Each row was made from one walk, in order. Every step used is in the known rows, and no mark comes twice. Write each row's walk.
In the rows, 128 means zero.
Known rows
zano/zupo/tobek: [168 115 117 147 142 120 109 131  92 148 164 113 115 130 137  48 192 166
 203 116  91 157 115 143 112  93 129 115 110 135 153 129 170  60 117 192
  92 111  93 114 171 139 101 188 151 134 116]
gizet/sefo: [149 156 118 134 161 104 119 126 117 138 130 163 103 165 116  74 140 163
 150 110 133 171 108 141 119 134  95 134 115  90 150 121 158  70 132 171
  93 110  98 146 152 152  95 175 166 136 156]
febaz/gonu/kanaz/gide/petek: [179 156 142 109 160 113  83 133 106 140  75 140 144 150 132  84 100 186
 169 146 121 172 145 128 109 120 128 105 145 100 113 129 150  78  88 173
 122 171 153 110 143 160 102 176 172  38 160]
sefo/gizet: [140 166 113 153 156 100 119 112 130 121 136 149  91 131 133  83 139 166
 152 117 130 162  98 143 123 134  89 144 119  93 150 115 149  73 135 173
  84 138 106 153 140 159  88 184 163 150 154]
gonu/kanaz: [173 161 128 141 156 105 105 131  92 113 103 146 114 128 125 107 123 166
 165 113 106 159 117 131 111 121 105 119 134 112 136 109 158  63 116 169
 119 140 115 120 155 148 101 154 155 105 146]
sefo/gizet/gide/kanaz/gonu: [111 142 131 116 146 102  84 124 176 102  98 146 124 120 138  82 113 153
 153 119 163 158 109 160 129 128 121 133 119  89 167 127 170  89 107 179
  81 155 103 146 202 164  76 215 145 141 152]
donag/sefo/gizet: [111 173 110 146 142  96 140 116 146 129 151 140  79 153 142  66 145 151
 151 129 147 153  90 164 127 153  91 162 113  71 156 111 143  64 141 180
  77 139  99 152 148 158  74 192 158 165 165]
seruli/fumim/gide: [144 211 127 136 169 124 105  92  94 143 119 143 118 157  97 117 124 155
 124  92 114 190 112 112 137 122 108 132 137 137 159 117 141  78 150 160
  84 141  56 139 170 139  92 163 180  85 165]
guso/petek: [173 137 104 127 136 123 104 125 112 128 120 165 108 132 109  98 130 164
 143  93 112 156 120 134 119 114 115 111 111 106 150 126 161  81 129 153
 150 134  90 164 152 148  95 173 156 123 131]
kanaz/gonu: [150 134 128 114 138 126  83 130 136 113 123 159 121 139 115  97 125 157
 150 107 131 157 109 128 116 104 101 111 133  99 134 116 167  94 119 171
 109 123  97 142 161 153  94 169 141 121 149]
zano/zupo/gide/petek: [146 200 155 127 142  95  90 124 123 134 143 124  88 138 158  42 145 184
 174 102 129 134 129 146 122  90  86 138 104 124 154 150 163  92  98 190
  85 143 125 114 150 142  87 185 169 116 126]
fumim/gide/kanaz/gonu/febaz: [112 186 151  82 133 145  76 119 121 106  94 142 173 167 107  99  91 126
 156 142 154 181 145 148 121 126 143 107 165 117 160 127 167  89  98 177
 100 139  92 112 185 157  80 149 148  86 166]
silizof/febaz/gonu/kanaz/gide: [184 128 130 130 142 127  99 147  93 130  96 139 160 149 124 118 117 166
 198 173 119 152 137 126  91 112 163  90 170  99 128 110 161  74  85 172
 141 156 153 111 132 161 113 148 156  39 161]
gonu/kanaz/gide/fumim: [198 134 145 120 166  94 112 114  77 146  97 133 114 149 133  80 123 173
 159 135 105 195 146  90 118  97  98 132 162 127 118 106 112  53 116 162
 107 193 124 103 142 150 103 174 154  75 154]
kanaz/gide: [184 133 118 147 174 121 114 108  91 139 135 156 119 131 119  79 129 180
 154 114 108 183 126 110 125 105  75 124 136 114 123 118 138  70 132 164
 108 147 105 142 148 160  89 179 160 105 143]
gonu/kanaz/gide/petek/guso: [161 171 143  73 163 114 102 120  79 155  81 134 118 147 140 100  78 168
 163 155 104 166 150 108 114 100 122 118 130 121 123 129 136  66  97 152
 136 174 140 121 143 140  90 174 183  58 154]
gonu/febaz/silizof: [166 134 134 126 136 120 108 119 106 117  94 140 123 123 114 117 117 159
 174 143 131 146 128 137 100 107 145  99 146  88 120 122 190  77 111 179
 135 129 127 156 145 157 103 145 158  80 142]
tobek/zupo/zano: [163 127 131 148 140 113 107 134  84 161 155 110 106 118 122  60 194 170
 193 110  78 156 104 144 108  95 137 123 126 144 146 129 166  70 108 196
  92 116  92 113 165 141 102 192 159 137 112]
gide/fumim/seruli: [161 161 160 124 178  86 104  88 117 158 116 144 108 160 103 112 131 171
 135 110 113 176 129  78 128  99  81 137 138 131 143 118 117  75 145 165
  78 168  81 119 147 125 102 173 150 105 158]
petek/guso: [151 166 118  97 154 114 110 113 101 130 127 150 103 134 112 115 112 156
 150 129 114 141 117 115 118 101 103 115 120 122 143 124 154  75 125 156
 130 124 101 143 145 130  95 161 161 121 146]
seruli/fumim/gide/kanaz/gonu/febaz: [106 212 163  86 151 143  72 107 133 131  82 128 160 180  99 124  89 123
 152 130 137 199 145 138 124 120 160 111 168 126 163 126 158  91 109 175
  88 152  75 122 186 151  78 152 164  55 181]
silizof/febaz/gonu/kanaz: [167 148 128 129 129 116  90 155 106 111  90 139 148 144 120 130 119 155
 193 156 128 125 124 140  87 121 173  87 152  97 142 111 178  85  87 175
 139 137 143 110 136 149 123 136 150  59 156]
gonu/kanaz/gide: [190 144 128 143 172 118 113 123  79 133 108 146 125 131 131  94 122 177
 170 130  98 184 131 115 114 110  99 120 152 112 123 108 142  53 113 167
 121 158 128 120 150 159  91 165 161  84 150]
gide/silizof/febaz/gonu: [154 151 141 112 121 121  87 146 131  98 103 141 170 128 113 111 113 146
 180 144 144 118 138 151  94 125 155  81 127  96 136 146 175 109 100 170
 120 119 118 130 144 148 113 147 154  69 153]
gizet/gide: [170 131 103 148 159  95 106 126 110 112 113 150 106  98 110  93 128 170
 136  83 125 144  98 122 127 114  90 118 105 108 148 123 178  70 139 163
 107 137  94 151 187 148  99 198 150 129 130]
febaz/gonu/kanaz: [176 160 126 128 145 110  91 139 116 108  94 150 133 138 118 113 124 173
 174 135 121 148 120 135 102 126 131  99 147 100 131 111 173  74  98 179
 129 135 134 111 145 152 109 148 153  79 157]
silizof/febaz/gonu: [160 139 120 134 133 117  92 138 120 119 118 146 144 141 105 122 128 154
 178 145 139 124 119 134  98 117 148  92 136 100 143 121 174 100 106 174
 127 124 119 132 136 148 120 151 148  84 155]
donag/sefo/gizet/gide: [115 151  99 148 140  83 141 127 149 121 134 134  76 126 138  66 141 154
 137 114 155 137  77 161 133 152  98 159  97  65 167 115 168  55 146 176
  79 150  97 164 181 160  76 222 155 166 153]
guso/petek/gide: [181 151 119 114 143 142 106 108 108 145 120 167 118 150 118 100 130 162
 147 105 103 163 130 144 128 114 109 111 111 127 155 140 156  89 115 144
 147 157  67 159 152 141  98 175 181 104 122]
febaz/gonu/kanaz/gide/silizof: [187 148 152 110 149 127  94 140 113 107  81 146 170 129 130  88 105 173
 183 153 118 168 153 138 100 116 132  92 155  97 110 133 156  76  89 175
 121 149 143 109 151 164  98 154 163  43 161]
donag/sefo/gizet/gide/silizof/febaz: [100 151 123 129 112  90 136 153 153 105 120 117 117 114 150  73 121 130
 161 139 166 108 102 179 112 158 143 137  91  57 170 139 174  74 129 170
  84 144 103 160 183 158  84 207 158 133 155]
kanaz/gonu/febaz/silizof: [151 112 146  95 116 137  86 135 135 108  86 144 136 136 112 119 106 151
 174 151 146 144 125 141  96  94 163  86 160  72 116 120 199  90  95 184
 137 127 132 157 151 163  99 148 146  74 149]
guso/petek/gide/kanaz: [161 170 137 102 154 139  93  92 122 141 108 166 140 157 123  97 117 153
 160 114 111 172 157 159 134 122 111 115 112 144 163 153 143 100  97 148
 135 167  62 142 171 140  87 175 178  97 125]
guso/petek/gide/kanaz/gonu: [146 152 148  73 134 155  72 109 153 131 100 170 152 168 126 100 109 142
 161 123 123 172 154 166 128 109 131 104 126 128 160 148 153 112  83 151
 138 165  67 143 177 146  84 176 167  91 132]
silizof/febaz: [158 143 118 148 143 113 104 130  97 124 127 144 125 134 113 115 129 149
 168 121 124 134 116 128 106 117 121 110 123 110 148 118 161  88 125 164
 115 127 101 140 146 144 110 158 152 108 142]
zupo/tobek: [163 128 122 137 146 112 104 129  96 140 139 130 113 127 121  71 160 167
 180  99 102 162 111 130 114 113 113 116 107 130 142 122 168  69 125 173
  99 118  98 129 172 149  95 170 151 125 133]
tobek/zupo: [159 143 115 157 151 111 111 123  94 136 147 132 105 126 114  88 167 163
 169 112 104 149 107 131 115 104 106 127 113 129 147 127 158  65 120 182
 102 118  87 125 148 140 104 184 159 136 123]
gide/gizet/sefo: [159 173 119 130 151  97 125 114 108 155 134 167  98 148  96  73 129 174
 130  91 125 178 104 120 127 131 104 101 113  87 144 111 157  78 134 175
  89  93  97 142 149 156  88 164 160 157 144]
gonu/kanaz/gide/fumim/seruli: [188 151 170 122 188  95 112  98  89 169  93 138 123 166 122 110 120 182
 157 140  95 204 147  68 121  93  97 137 167 131 126 106 103  50 123 163
  96 198 115  98 142 138  95 169 159  60 164]
fumim/gide/gizet: [159 199 113 129 142 115 118  92  70 135 136 157 128 130  86  91 109 173
 108  85 122 176 107  96 141 127 101  97 133 126 151 110 150  84 143 167
  93 110  76 125 164 149  87 149 157 140 139]
zano/zupo/gide/kanaz/gonu/febaz: [124 186 184  98 124 127  71 142 161 107 130 119 131 155 148  63 132 147
 212 144 146 146 146 167 107  84 134 112 152 114 162 142 186  88  65 208
  95 137 137  99 166 156  73 154 138 103 141]
gide/silizof: [160 166 140 125 150 112 102 124 118 102 118 148 133 113 121  86 116 157
 153 102 122 152 132 140 116 123  90 111 111 110 131 143 157  89 129 166
  97 120  91 141 164 147  93 162 159 111 144]
tobek/zupo/gide: [149 184 144 151 139 100 104 131 113 129 158 130  85 128 133  70 170 180
 181 104 115 136 106 134 117  92  89 140 116 135 154 134 167  72 100 193
  96 124 117 113 142 150  87 162 158 132 126]

Which walk is each row?
[151 136 114 133 154  63 119 113 130 123 110 127  79 119 135  69 136 166
 129 106 144 156 102 113 132 120  93 149 113 100 157 116 141  61 142 166
  74 185  99 144 167 151 101 220 151 142 147]
sefo/gizet/gide/fumim
[200 130 143 108 157  99  98 121  98 138  88 134 135 157 126  86 124 180
 169 157 119 183 148  95 109  99 124 113 176 115 112 108 125  65  97 170
 118 193 140  93 132 154 111 166 150  47 167]
febaz/gonu/kanaz/gide/fumim
[131 135 162  85 126 135  71 119 151 107  74 141 158 143 120 116  95 140
 186 161 156 156 153 158 101 103 169  93 160  89 125 133 187 103  79 187
 124 136 125 141 170 161  87 148 142  69 153]
gide/kanaz/gonu/febaz/silizof
[172 160 143  91 132 144 102 116 119 125 105 162 143 135 129  90 112 151
 149 106 102 156 153 158 123 119 113 101 104 124 147 163 155  96 109 140
 139 153  64 157 162 143  92 170 186  87 123]
guso/petek/gide/silizof
[177 143 156 123 143 126 108 148  82 117  92 132 166 122 142  99 103 151
 195 153 110 159 155 132  95 116 144  98 146 107 126 131 150  73  97 162
 124 154 132 119 152 156 100 152 163  49 150]
gonu/kanaz/gide/silizof/febaz
[174 171 118  99 136 129 127 106 108 175 125 179 109 172 102  77 125 168
 130  98 108 182 124 139 133 128 131  90 106 101 160 133 157  88 113 149
 131 127  70 161 145 151  89 171 189 132 125]
guso/petek/gide/gizet/sefo
[135 180 134  74 153 106  95 113 106 144 103 140 102 143 122 102  90 157
 139 125 123 137 131 121 120 108 108 119  97 121 139 141 151  90 119 152
 120 145 108 143 149 126  95 180 176 102 148]
gide/petek/guso
[170 149 135 123 177 109  99 107  98 154 114 148 118 138 130  67 108 181
 143 110 119 180 139 118 127 115  78 129 119 113 122 136 134  82 127 161
  98 165 113 142 151 155  91 197 174  89 147]
kanaz/gide/petek
[162 159 154 107 119 119  86 164 120  92  75 133 177 130 127 122 105 146
 196 159 132 120 146 155  82 128 178  77 143  94 136 134 178  94  81 173
 134 129 141 107 146 149 117 131 156  45 157]
gide/silizof/febaz/gonu/kanaz
[144 141  99 156 156  87 121 124 133 113 120 144  89 102 132  83 134 171
 139 103 137 145  84 141 129 132  97 139 103  88 162 119 171  63 140 170
  88 148 104 162 174 160  90 213 161 150 141]
sefo/gizet/gide
[188 145 133  87 142 116 106  96 107 154 109 152 106 166 123  86 130 156
 136 108 105 171 148 117 131 101 106 121 121 142 149 137 124  85 117 137
 133 196  62 141 146 133 107 185 175  93 127]
guso/petek/gide/fumim
[203 152 130 126 151 115 106 119  89 142 100 155 143 127 103  97 109 197
 160 134 104 180 130  98 112 110 136  69 162  96 111 102 155  74  97 180
 127 136 146 110 138 168  95 149 153  80 149]
febaz/gonu/kanaz/gide/gizet
[170 134 146 126 148 128 111 131  94 123 118 139 161 121 128  91 111 152
 176 140 121 156 149 131 106 110 121 101 130 107 126 142 145  88 119 158
 110 142 107 140 150 156  99 165 164  72 147]
kanaz/gide/silizof/febaz
[145 149 161  62 127 160  74 123 149 130  84 155 160 171 117 108  95 126
 176 142 125 172 165 171 115 111 160  88 140 114 157 149 173  99  73 158
 150 169  84 143 168 154  84 164 167  70 138]
guso/petek/gide/kanaz/gonu/febaz
[146 184 168 128 115 114 100 149 123 103 148 118 132 123 159  64 147 154
 208 131 134 106 139 157 100  90 128 114 119 119 160 156 175  95  89 187
  97 121 123 112 150 143  94 152 159 100 127]
zano/zupo/gide/silizof/febaz
[175 157 161  93 161 119 105  83 120 182 106 157 114 183 109 117 127 166
 134 117  94 179 148  95 135  97 105 126 130 144 160 136 115  83 125 141
 122 199  55 136 142 121 101 179 179  80 139]
guso/petek/gide/fumim/seruli
[136 183 170 130 111 107 100 154 117 112 143 112 126 120 142  77 151 152
 203 126 130 108 131 153  97  96 132 118 111 129 158 156 174  91  83 185
 102 117 122 110 146 147  94 148 163  99 126]
tobek/zupo/gide/silizof/febaz
[199 160 130 139 161 110 120 112  68 149 111 150 123 116 111  89 108 191
 152 110  91 191 126  92 121 109 109  88 146 111 117  98 141  63 116 172
 115 139 127 118 146 162  87 154 155 104 138]
gonu/kanaz/gide/gizet
[163 166 143  59 154 118  89 129 101 150  70 137 136 159 132 104  79 174
 171 177 120 152 152 116 105 102 151  99 145 109 119 133 152  76  80 161
 146 170 158 113 135 145  99 169 180  33 165]
febaz/gonu/kanaz/gide/petek/guso
[197 145 133 129 136 119 105 136  82 145 100 143 158 134 105 115 107 180
 181 155 114 156 135 101  99 111 173  57 167  95 122 101 160  83  87 176
 137 138 153 108 128 166 107 136 153  61 149]
silizof/febaz/gonu/kanaz/gide/gizet
[130 153 159  95 142 128  72 131 147 107  93 140 150 148 112 104  98 134
 176 138 142 169 144 154 109 113 136 100 147 102 142 129 172  91  93 182
 107 138 112 126 170 157  84 158 138  95 157]
gide/kanaz/gonu/febaz
[190 146 171 113 178 101  98 106 111 164  82 141 145 177 114 115 120 188
 165 164 107 192 149  72 112  94 124 116 183 118 122 109 118  61 104 173
 104 195 133  91 133 143 105 162 155  34 176]
febaz/gonu/kanaz/gide/fumim/seruli
[128 158 117 135 156  76 105 124 138 126  98 135  88 110 143  69 111 173
 129  96 147 142  99 146 132 142  99 142  84  85 161 135 167  76 132 167
  81 165 109 161 177 156  91 230 175 131 142]
sefo/gizet/gide/petek
[151 153 144 125 132 115 100 141 110 104 114 138 150 118 123 104 111 139
 171 122 128 129 137 144 103 123 125  99 111 107 141 142 162  96 119 161
 109 122  99 138 156 143 105 154 159  95 142]
gide/silizof/febaz
[166 137 140 114 117 104  85 174 122  83  61 126 172 102 124 120 100 150
 183 144 140 105 132 152  88 127 185  73 125  88 146 140 201  84  84 170
 136 140 139 118 180 152 118 163 153  47 146]
gizet/gide/silizof/febaz/gonu/kanaz
[110 160 122 131 130  85 135 137 161 103 121 129 102 111 147  55 123 146
 141 115 160 131  97 175 128 157 103 148  87  61 159 138 169  65 139 173
  71 143  93 161 191 161  70 217 161 151 153]
donag/sefo/gizet/gide/silizof
[116 167 156  75 119 153  77 108 125 105  77 143 180 159 114 112  85 134
 164 165 170 166 152 152 114 112 176 101 178 105 143 131 182 100  86 184
 119 138 108 130 184 160  83 141 151  61 161]
fumim/gide/kanaz/gonu/febaz/silizof
[168 170 167  92 127 138  88 144 113 108  76 136 183 147 136 123 103 142
 202 171 120 125 156 165  92 123 171  76 142 115 138 146 173 100  68 164
 131 155 118 103 146 142 119 134 180  27 148]
petek/gide/silizof/febaz/gonu/kanaz
[183 180 132 126 158 119 114  85  90 153 134 160 117 128 100  94 121 176
 136  92  97 168 119 113 137 115  85  87 116 129 135 121 148  91 123 164
  99 136  74 133 149 143  94 157 172 130 122]
petek/gide/gizet
[192 166 122 109 135 133 114  95  97 158 125 170 113 133  99  99 118 173
 128  86  92 168 127 121 136 113 119  78 111 125 148 131 156  96 118 149
 141 141  68 154 149 146  91 164 176 123 113]
guso/petek/gide/gizet
[134 201 126 111 152 115  96 102  88 134 111 146 129 153 116  79  99 161
 118  98 137 167 124 127 136 138  95 133 120 128 154 134 148  88 134 160
  88 146  81 128 169 142  95 178 175  98 152]
fumim/gide/petek
[116 186 141  94 142 142  76 105 125 107 112 157 166 164 113  89 102 140
 142 120 153 182 134 141 135 124 116 124 153 132 163 127 150 100 110 171
  89 135  74 115 192 151  78 162 147 107 163]
fumim/gide/kanaz/gonu
[123 176 192  81 111 124  65 127 169  98  86 137 140 144 137  96  98 156
 196 151 170 138 151 157 103  89 155 105 163  98 135 139 196 107  60 197
 120 140 156 128 167 171  72 124 143  66 156]
zupo/gide/kanaz/gonu/febaz/silizof
[124 229 142 128 178 124  93  78 108 140 106 139 139 165 106 112 111 146
 135 103 122 201 138 127 143 131 113 137 138 155 168 129 130  89 135 164
  73 150  52 124 190 139  83 161 174  80 168]
seruli/fumim/gide/kanaz
[135 185 137 113 123 132 106 127  86 103 115 139 172 136 117 100 102 133
 152 126 141 143 136 139 115 134 139 107 130 122 160 142 158  96 124 157
 102 124  80 126 169 143  99 145 166  85 153]
fumim/gide/silizof/febaz
[135 113 149  89 125 121  72 132 154  97  58 137 156 113 116 116  91 149
 173 146 165 141 140 154 107 102 176  88 147  84 135 137 209  94  83 186
 130 146 126 150 204 163  90 177 141  72 141]
gizet/gide/kanaz/gonu/febaz/silizof
[168 177 157 125 139  81 103 116 119 132 156 116  79 147 150  42 167 177
 174 111 127 146 133 109 123  70  82 147 135 141 153 130 138  76 107 189
  79 164 115  97 140 136  98 174 147 125 131]
zano/zupo/gide/fumim
[123 227 140 113 168 115  91  90  98 158  96 133 115 164 110 103 102 157
 114  88 122 186 125 115 141 132 112 136 117 137 158 134 136  92 142 156
  78 160  63 137 174 137  93 179 191  67 167]
seruli/fumim/gide/petek
[143 191 170 106 108 110  80 154 152  91 116 137 151 130 133  93 116 162
 192 135 158 102 139 152  93 115 139  96 126 101 146 150 185 116  81 181
 114 125 149 119 142 157  97 123 156  65 156]
zupo/gide/silizof/febaz/gonu
[177 153 121 134 165 107 135 107  93 170 139 168 111 153 101  57 126 188
 134 109 117 205 116 105 130 120  95 105 129  89 131 111 141  70 132 171
  90 116 107 145 143 169  81 175 168 136 150]
kanaz/gide/gizet/sefo
[192 125 145 106 142 103  98 138  90 143  87 123 149 163 128 103 118 162
 187 179 128 161 154 100  95  97 162 100 177 112 122 108 131  74  87 168
 130 192 149  94 122 152 126 158 148  28 166]
silizof/febaz/gonu/kanaz/gide/fumim
[171 129 144 115 137 132  98 139 118 116 106 141 181 133 120  96 110 159
 186 163 135 144 154 136  96 111 146  84 143  96 121 144 158  99  98 166
 120 140 129 131 141 160 107 156 162  49 157]
kanaz/gide/silizof/febaz/gonu
[191 125 133 121 172  97 113  97  90 150 124 141 111 148 121  68 130 176
 141 119 116 193 140  86 128  93  72 135 144 128 119 116 109  68 135 161
  91 182  99 124 140 150 100 186 153  95 151]
kanaz/gide/fumim
[139 153 143 139 175  63 117  99 142 150 105 133  87 138 121 101 132 177
 126 114 132 164 101  91 136 115  96 153 121 104 167 118 134  60 147 168
  63 190  92 138 166 140  92 217 158 128 158]
sefo/gizet/gide/fumim/seruli
[187 151 153 126 158 122 108 133  90 112  94 143 150 118 141  83 104 169
 174 131 104 179 151 131 111 115 103 111 142 109 115 132 144  65 108 163
 114 150 123 119 160 160  87 160 166  70 150]
gonu/kanaz/gide/silizof
[130 142 127 136 130  92 116 148 137  96 103 126 130  96 142  92 114 143
 162 126 150 117 111 159 110 138 140 116  96  81 165 143 178  82 122 163
  94 145 111 159 176 158  97 199 164 118 142]
sefo/gizet/gide/silizof/febaz
[154 225 126 134 158 117 112  80  82 160 122 145 115 142  80 113 111 170
 104  73 106 196 107  85 145 122 119 100 136 134 154 106 141  86 152 163
  81 122  57 136 166 143  87 150 174 107 156]
seruli/fumim/gide/gizet
[170 147 144 107 146 116  84 148  98 144  73 131 159 154 135 103  95 168
 188 167 129 147 151 133  94 120 168  93 148  97 123 128 156  87  78 169
 134 173 162 110 135 158 115 167 170  20 161]
silizof/febaz/gonu/kanaz/gide/petek
[119 212 125  64 143 121 101 101  83 142 105 141 125 160 114  98  79 147
 123 127 136 149 131 115 134 119 116 126 116 137 157 139 146  88 125 150
 113 145  88 130 162 127  89 170 182  92 156]
fumim/gide/petek/guso
[177 157 143 119 170 107  98 125  84 148  85 139 124 139 142  78 100 179
 162 124 107 181 145 125 117 118 102 125 133 111 121 125 138  64 106 165
 112 176 133 120 153 155  93 184 175  65 149]
gonu/kanaz/gide/petek
[193 148 119 145 166 113 121  96  80 155 137 157 118 117  96  79 117 192
 135  97 100 190 121  87 132 107  82  92 133 112 118 108 137  77 135 169
 101 129 104 140 145 162  84 169 153 127 136]
kanaz/gide/gizet
[113 239 138  66 162 121  94  88  92 168  92 128 110 174 108 122  80 145
 115 118 120 168 131 105 137 115 135 130 116 145 162 137 136  88 135 146
 101 157  70 139 165 121  91 175 200  59 171]
seruli/fumim/gide/petek/guso
[164 143 128 130 149  98 102 134 121  93  99 143 131  84 120  84 112 162
 139  85 131 139 120 138 122 123  95 107  93 104 142 147 179  79 133 162
  99 131  90 150 196 148  93 191 156 114 131]
gizet/gide/silizof
[110 145 139 109 138 104  86 139 175  98  82 129 131 125 132  91 100 138
 167 141 163 157 118 167 116 130 148 116 131  75 166 130 189  77  96 186
  89 159 123 145 193 173  77 202 144 119 157]
sefo/gizet/gide/kanaz/gonu/febaz
